Each row comes from the steps of one walk. Every step used is in the known rows, and no mark comes twice. Write the walk behind each row, first mark first.
Known rows:
kuzetin ruza tozis satoda: [ 3.89  3.49  1.47  1.32  2.78  0.03  0.57  0.86  2.56 -2.71 -2.65 -0.12
  0.26 -1.68 -2.65  0.55 -0.18  0.00  0.33 -2.46  1.67  1.36 -2.56]
bura vapag zizod tozis: [-2.71  0.07  2.70 -0.48  3.42 -3.24  0.67  2.03 -1.71 -1.68 -0.03  0.04
 -1.84 -1.50  1.31 -2.36 -2.31  1.55 -3.73 -3.40 -0.32 -0.26 -2.03]
kuzetin zizod vuzogeg tozis: [ 1.24  0.36  0.95  0.41  5.07  0.33 -1.28 -1.86  2.88 -0.61 -0.83  1.89
  0.35 -1.26 -0.38  3.60  0.23 -0.07  0.25 -3.92  0.19 -0.68  0.58]
vapag zizod tozis satoda: [ 1.22 -0.76  0.75 -1.19  3.40  0.69  0.12  0.64 -2.35  1.40 -2.46 -2.18
 -0.01 -2.61  0.44  0.07  0.89 -0.24 -4.19 -3.05  2.02  1.32 -0.66]
fipok vuzogeg kuzetin zizod tozis: [-0.39 -0.55  3.66 -1.48  3.59 -4.69 -3.79 -2.67  2.16 -1.48  1.25 -1.60
  1.76 -1.77  2.29  2.25 -1.96  0.98 -2.25 -2.12  3.12 -2.13 -0.58]
bura vapag zizod ruza tozis satoda: [ 0.07  2.19  2.03  4.02  3.73 -1.29  2.66  3.28  0.19 -3.05 -1.24  0.59
  0.25 -1.94 -2.11  0.14 -0.71 -0.84 -3.08 -3.61 -0.41  3.84 -2.57]
fipok vuzogeg: [-0.31  3.67  3.28  0.00  2.22 -1.41  0.98 -1.05  2.04 -1.55 -1.09  0.12
 -0.57  1.47  1.76 -0.68 -1.88  0.38 -0.34 -0.71  1.15 -1.19 -0.13]
fipok vuzogeg kuzetin zizod: [ 0.99  0.78  3.92  0.28  1.65 -3.53 -3.25 -1.95  2.76 -1.27  0.73 -0.33
  2.63 -1.40  1.20  2.75 -2.12  2.10  0.13 -0.64  2.19 -2.84 -0.43]
ruza kuzetin zizod vuzogeg: [ 1.92 -0.41  3.06  0.83  3.78  0.40 -0.46  0.48  0.90 -0.75  2.13  1.83
  0.48 -3.71 -0.75  1.18 -0.98  1.85 -0.50 -3.28  3.37 -2.20 -0.74]
vapag bura: [ 1.38  1.26  1.61  0.26  0.14 -0.40 -0.81  1.22 -0.58 -0.10 -2.48  0.90
  1.10 -0.90  1.65 -2.23 -2.08  1.97  0.41  1.69 -0.46  1.10  0.73]
ruza kuzetin zizod vuzogeg fipok: [ 3.77 -2.88  3.90 -1.58  3.52 -0.68 -1.93 -1.04  2.98 -1.08  1.87  1.09
  0.77 -4.55 -1.60  1.81 -1.62  1.39  1.90 -5.44  3.24 -0.45  1.44]
ruza tozis satoda: [ 3.27  2.82 -0.55  2.31  2.79 -0.15  1.19  0.42  1.75 -1.20 -3.11 -1.07
  2.06 -2.27 -1.12  1.04 -1.28 -1.70 -1.92 -1.92  1.40  2.83 -1.43]
fipok vuzogeg kuzetin: [ 1.32  2.11  3.88  0.39  1.66 -3.11 -1.45 -2.49  2.06 -2.23 -0.86  0.12
  1.76 -0.19  2.47  1.62 -4.02  0.47 -0.24  0.19  1.72 -1.38  0.48]
satoda tozis ruza kuzetin: [ 0.71  5.26  2.93  1.33  1.08 -0.09  4.57 -0.43  0.73 -0.34 -2.64  1.45
  0.93 -1.35 -0.03 -1.03 -2.92  0.67 -1.69 -5.19  1.20 -0.02 -0.12]
tozis ruza kuzetin zizod vuzogeg: [ 2.04  1.43  3.64  1.09  3.94 -0.11  1.32 -0.22  0.41 -0.26  0.35  2.83
 -1.55 -2.87 -1.14  1.59 -1.98  2.75 -0.19 -4.67  2.76 -1.57 -0.03]
bura vapag: [-1.71  2.73  2.35  0.62  0.63 -3.48  0.91  2.44  1.16 -2.17  0.01  0.99
 -1.07 -0.29  0.12 -1.51 -2.96  0.88 -0.52 -1.29 -1.09 -0.16 -0.31]
satoda tozis ruza kuzetin zizod: [ 0.33  3.95  2.95  1.13  1.01 -0.51  2.50  0.26  1.51  0.63 -1.04  0.98
  1.88 -2.58 -1.12  0.10 -1.04  2.40 -1.17 -5.96  1.48 -1.41 -0.81]
vapag zizod ruza: [-0.81  1.16  3.96 -0.18  1.97  2.04  1.14  2.65 -1.37 -1.02 -0.37  1.38
 -1.50 -0.39 -0.83 -2.51 -0.33  2.85 -0.61 -2.46  0.89 -0.43 -0.16]
satoda tozis: [-0.87  4.07  2.06 -0.57  0.23  0.04  1.76  0.20  2.75  0.27 -2.05 -0.04
  1.95 -0.32  0.24 -0.82 -0.19  0.17 -1.00 -1.58 -0.42 -0.09  0.10]
bura vapag zizod: [-1.43  1.39  3.09  1.27  1.49 -2.06  1.00  2.67 -1.15 -1.47 -0.49  1.44
 -1.00 -1.13  0.30 -1.84 -2.47  2.69 -1.28 -1.97 -1.39 -0.90 -2.08]
satoda tozis ruza kuzetin zizod vuzogeg: [ 0.76  3.19  4.04  1.28  3.29 -0.04  2.53 -1.27  2.31  0.51 -0.60  2.63
  0.77 -2.91 -1.08  2.46 -0.30  1.57 -1.16 -5.17  1.50 -0.72 -0.05]
satoda tozis ruza kuzetin zizod vuzogeg fipok: [ 2.41  0.46  4.73 -1.26  2.96 -1.22  1.10 -2.60  4.39  0.24 -0.76  1.89
  0.81 -3.86 -2.02  3.13 -0.75  1.15  1.06 -7.26  1.49  0.92  2.27]
zizod tozis satoda: [ 0.92  0.83 -0.07 -1.84  2.85 -0.53  0.11  0.39 -0.22  0.63 -1.88 -2.53
  0.01 -1.62  0.31  0.42  0.31 -2.05 -3.28 -2.38  2.10  2.19  1.05]
kuzetin zizod ruza tozis: [-0.48  2.17  2.61  1.47  3.41 -0.45 -0.12  2.44  2.64 -2.77  1.24  0.65
  0.61 -1.47 -2.34 -0.89 -0.41  1.82 -0.23 -3.60  1.38  0.56 -1.75]
bura vapag zizod tozis ruza: [-2.61  1.68  3.57 -0.20  3.57 -3.77  2.18  1.29 -2.55 -1.19 -1.75  1.17
 -3.90 -0.80  0.88 -1.92 -3.33  2.59 -3.59 -4.85 -0.95  0.36 -1.47]

Which walk is each row?
[ 0.39  2.19  3.35  0.71  1.87  1.20  2.28  2.42 -0.40 -2.81  1.13  1.49
 -0.35 -1.02 -0.89 -2.81 -2.68  0.57 -0.68 -4.25  3.21 -0.07  0.58] => zizod ruza kuzetin
[ 2.00  4.96  2.18  3.38  4.75 -1.14  3.81 -3.96  0.72 -2.98 -3.54  2.33
 -0.57  1.05  1.65  0.98 -5.08 -1.44 -1.21 -7.16  1.89 -0.32  0.05] => fipok vuzogeg tozis ruza kuzetin
[-1.34  1.46  3.12 -1.13  1.24  0.26 -0.87  3.14  1.62 -0.87  1.83  0.52
 -0.53 -0.52 -1.88 -1.01  0.84  2.77  0.55 -2.81  1.14 -0.89  0.84] => kuzetin zizod ruza
[ 0.48  1.92  4.57  2.41  4.25 -3.52 -1.96 -1.47  4.23 -4.36  1.36  0.54
  2.74 -1.16 -0.23  2.12 -2.47  0.85 -0.65 -2.27  2.58 -0.27 -1.56] => fipok vuzogeg kuzetin zizod ruza tozis
[ 6.20 -0.42  4.04  2.63  5.50 -0.11 -1.58 -1.84  1.20 -2.74 -2.65  1.97
  1.43 -4.39 -1.90  4.58 -1.07  1.15 -0.60 -1.39  2.44  0.98 -2.91] => vapag zizod vuzogeg kuzetin ruza tozis satoda
[ 1.41  1.98  0.86  1.85  2.86  0.30 -0.09  2.43  2.75 -1.33 -0.03 -0.82
  1.75 -2.47 -3.14  1.53  1.71 -0.64 -1.18 -3.57  1.78  2.66 -0.88] => kuzetin zizod ruza tozis satoda
[ 1.22  0.29  3.39  1.76  3.07 -2.18 -2.41  0.92  2.77 -3.51  1.25  0.67
  2.85 -3.06 -1.67  1.16 -2.43  1.91 -0.23 -2.76  2.29  0.32 -1.22] => vuzogeg kuzetin zizod ruza tozis
[-0.79  5.73  2.82 -0.27  0.54 -0.52  3.49 -0.48  1.89  0.72 -3.71  1.26
 -0.24  0.43 -0.25 -0.30 -1.27  1.25 -0.74 -3.04 -1.03  0.61  1.00] => satoda tozis ruza
[ 0.31 -0.19  3.88 -0.80  0.92 -1.40 -3.08  1.56  1.71 -1.79  2.10  0.52
  1.78 -2.12 -1.49  1.10 -1.34  2.76  0.67 -1.81  2.01 -1.15  1.34] => vuzogeg kuzetin zizod ruza
[ 0.35  3.87  1.32  1.33  4.15 -1.11  1.18 -3.05  2.57 -2.35 -3.05  0.67
  0.42  1.95  1.96  1.21 -2.38 -1.97 -0.55 -3.37  0.12 -0.38  0.21] => fipok vuzogeg tozis
[ 5.88  1.17  3.26  1.79  4.82 -1.23 -1.52 -2.19  3.46 -3.53 -2.25  1.52
  1.42 -3.55 -2.01  4.87 -1.71 -0.80  0.38 -0.89  2.46  1.81 -1.23] => zizod vuzogeg kuzetin ruza tozis satoda
[ 2.00  3.44  2.89  1.32  1.82 -0.07  3.22  0.62 -1.40 -1.27 -1.70  1.69
 -1.30 -1.39 -0.08 -1.73 -4.77  1.88 -0.42 -4.60  2.48 -0.75 -0.16] => tozis ruza kuzetin
[ 1.62  2.12  2.96  1.17  1.57 -0.63  1.19  1.20 -0.53 -0.45  0.16  1.31
 -0.50 -2.56 -1.14 -0.59 -2.78  3.64 -0.17 -5.30  2.73 -2.18 -0.87] => tozis ruza kuzetin zizod
[ 2.19 -0.84  0.09 -0.39  3.31 -0.44 -0.75  1.03 -0.63  0.60  0.88 -2.73
  2.05 -4.76 -0.71  0.69  0.46 -1.07 -3.69 -5.38  4.54  0.31 -0.74] => ruza kuzetin zizod tozis satoda
[-0.59  1.18  3.24 -1.31  3.75 -0.61  1.66  0.02 -2.80  0.33 -2.87  0.50
 -3.25 -0.94  1.05 -1.97 -2.26  3.15 -2.93 -4.50  0.94 -0.19 -0.81] => vapag zizod tozis ruza
[ 3.46  2.16  4.14  1.28  2.72 -2.56 -1.74 -0.67  2.73 -4.91 -1.37  1.49
  1.43 -2.28 -1.16  0.15 -4.36  2.55  1.45 -1.64  2.12 -1.17 -3.09] => vuzogeg kuzetin ruza tozis
[-0.27  1.11  4.27 -1.19  3.96 -5.23 -2.18 -3.34  1.46 -1.04 -0.39 -0.48
 -0.17 -1.01  2.08  2.82 -2.99  1.87 -2.04 -3.49  2.41 -1.64  0.27] => fipok vuzogeg kuzetin zizod tozis ruza
[ 1.80  2.95  5.75 -0.36  1.81 -3.00 -2.03 -2.26  2.88 -3.81 -0.77  1.24
  0.05  0.48  0.81  1.02 -2.96  2.26  1.92 -0.49  2.27 -3.02 -0.73] => fipok vuzogeg kuzetin ruza
[ 3.00  2.58  1.87  2.75  6.01  0.58  3.31 -2.99  0.20 -2.14 -3.26  4.07
 -1.39 -0.92  0.12  2.15 -4.42 -1.17 -0.89 -6.68  1.57  0.82  1.11] => zizod vuzogeg tozis ruza kuzetin
[ 1.62  3.76  2.10  3.05  4.59 -1.55  1.82 -3.39  1.54 -2.18 -1.81  1.69
  0.23 -0.22  0.67  2.08 -3.22  0.35 -0.81 -7.88  2.07 -1.66 -0.82] => fipok vuzogeg tozis ruza kuzetin zizod
[-0.22  3.25  2.58  1.70  3.34 -0.02  2.02  1.86  1.89 -3.63 -0.64  1.17
 -0.17 -0.33 -1.39 -1.88 -2.27  0.29 -0.70 -2.96  1.25  1.91 -0.95] => zizod ruza tozis
[-1.99  2.34  3.73  3.70  3.85 -2.10  2.42  3.27  0.27 -4.48 -0.10  2.19
 -1.12 -1.00 -1.22 -2.42 -2.86  1.52 -2.28 -3.52 -0.89  1.74 -3.32] => bura vapag zizod ruza tozis
[ 3.12  1.29  2.64  3.25  6.74  1.99  3.37 -2.90 -1.91 -1.35 -3.64  4.37
 -1.52 -1.89  0.27  1.84 -3.84  0.71 -1.59 -7.31  1.42 -0.14 -0.50] => vapag zizod vuzogeg tozis ruza kuzetin
[ 1.15  2.05  1.57  0.66  5.40 -0.26  0.27 -2.54  2.22 -0.25 -2.49  3.06
 -1.64 -0.60 -0.76  4.13 -0.88  1.06  0.57 -5.25 -0.65 -0.12  1.49] => kuzetin zizod vuzogeg tozis ruza
[-0.13  2.15  2.75  2.83  5.84 -1.78  2.82 -1.55 -0.25 -1.94 -3.60  4.71
 -3.24 -0.17  0.27  2.63 -3.17  0.63 -1.38 -5.17 -2.74  1.22 -0.11] => bura vapag zizod vuzogeg tozis ruza
[ 0.53 -0.28  3.13 -1.90  2.83 -3.95 -2.59 -1.03  0.07 -0.29 -0.53 -0.49
  0.06 -2.76  0.47  1.62 -3.19  3.17 -1.58 -3.90  2.08 -0.99  0.63] => vuzogeg kuzetin zizod tozis ruza
[-1.36  1.31  2.39 -2.02  3.06 -2.16 -0.27  0.48 -0.05  0.60 -0.64 -0.44
 -2.09 -1.26 -0.16 -0.52 -0.87  2.98 -1.53 -4.76  1.20 -0.85  0.07] => kuzetin zizod tozis ruza
[ 2.34 -0.31  3.67 -0.43  3.03 -1.34 -1.82 -1.62  1.48 -1.46 -0.55  2.00
  0.88 -2.32  0.71  2.80 -3.29  0.61  0.02  0.52  1.63 -0.32  1.66] => zizod vuzogeg kuzetin
[ 1.71 -0.60  2.66 -0.64  0.51 -2.35 -3.95  0.20  1.34 -0.47  0.73 -0.25
  2.81 -3.08 -0.38  1.79 -2.22  3.08  0.57 -0.94  1.82 -2.40 -0.15] => vuzogeg kuzetin zizod
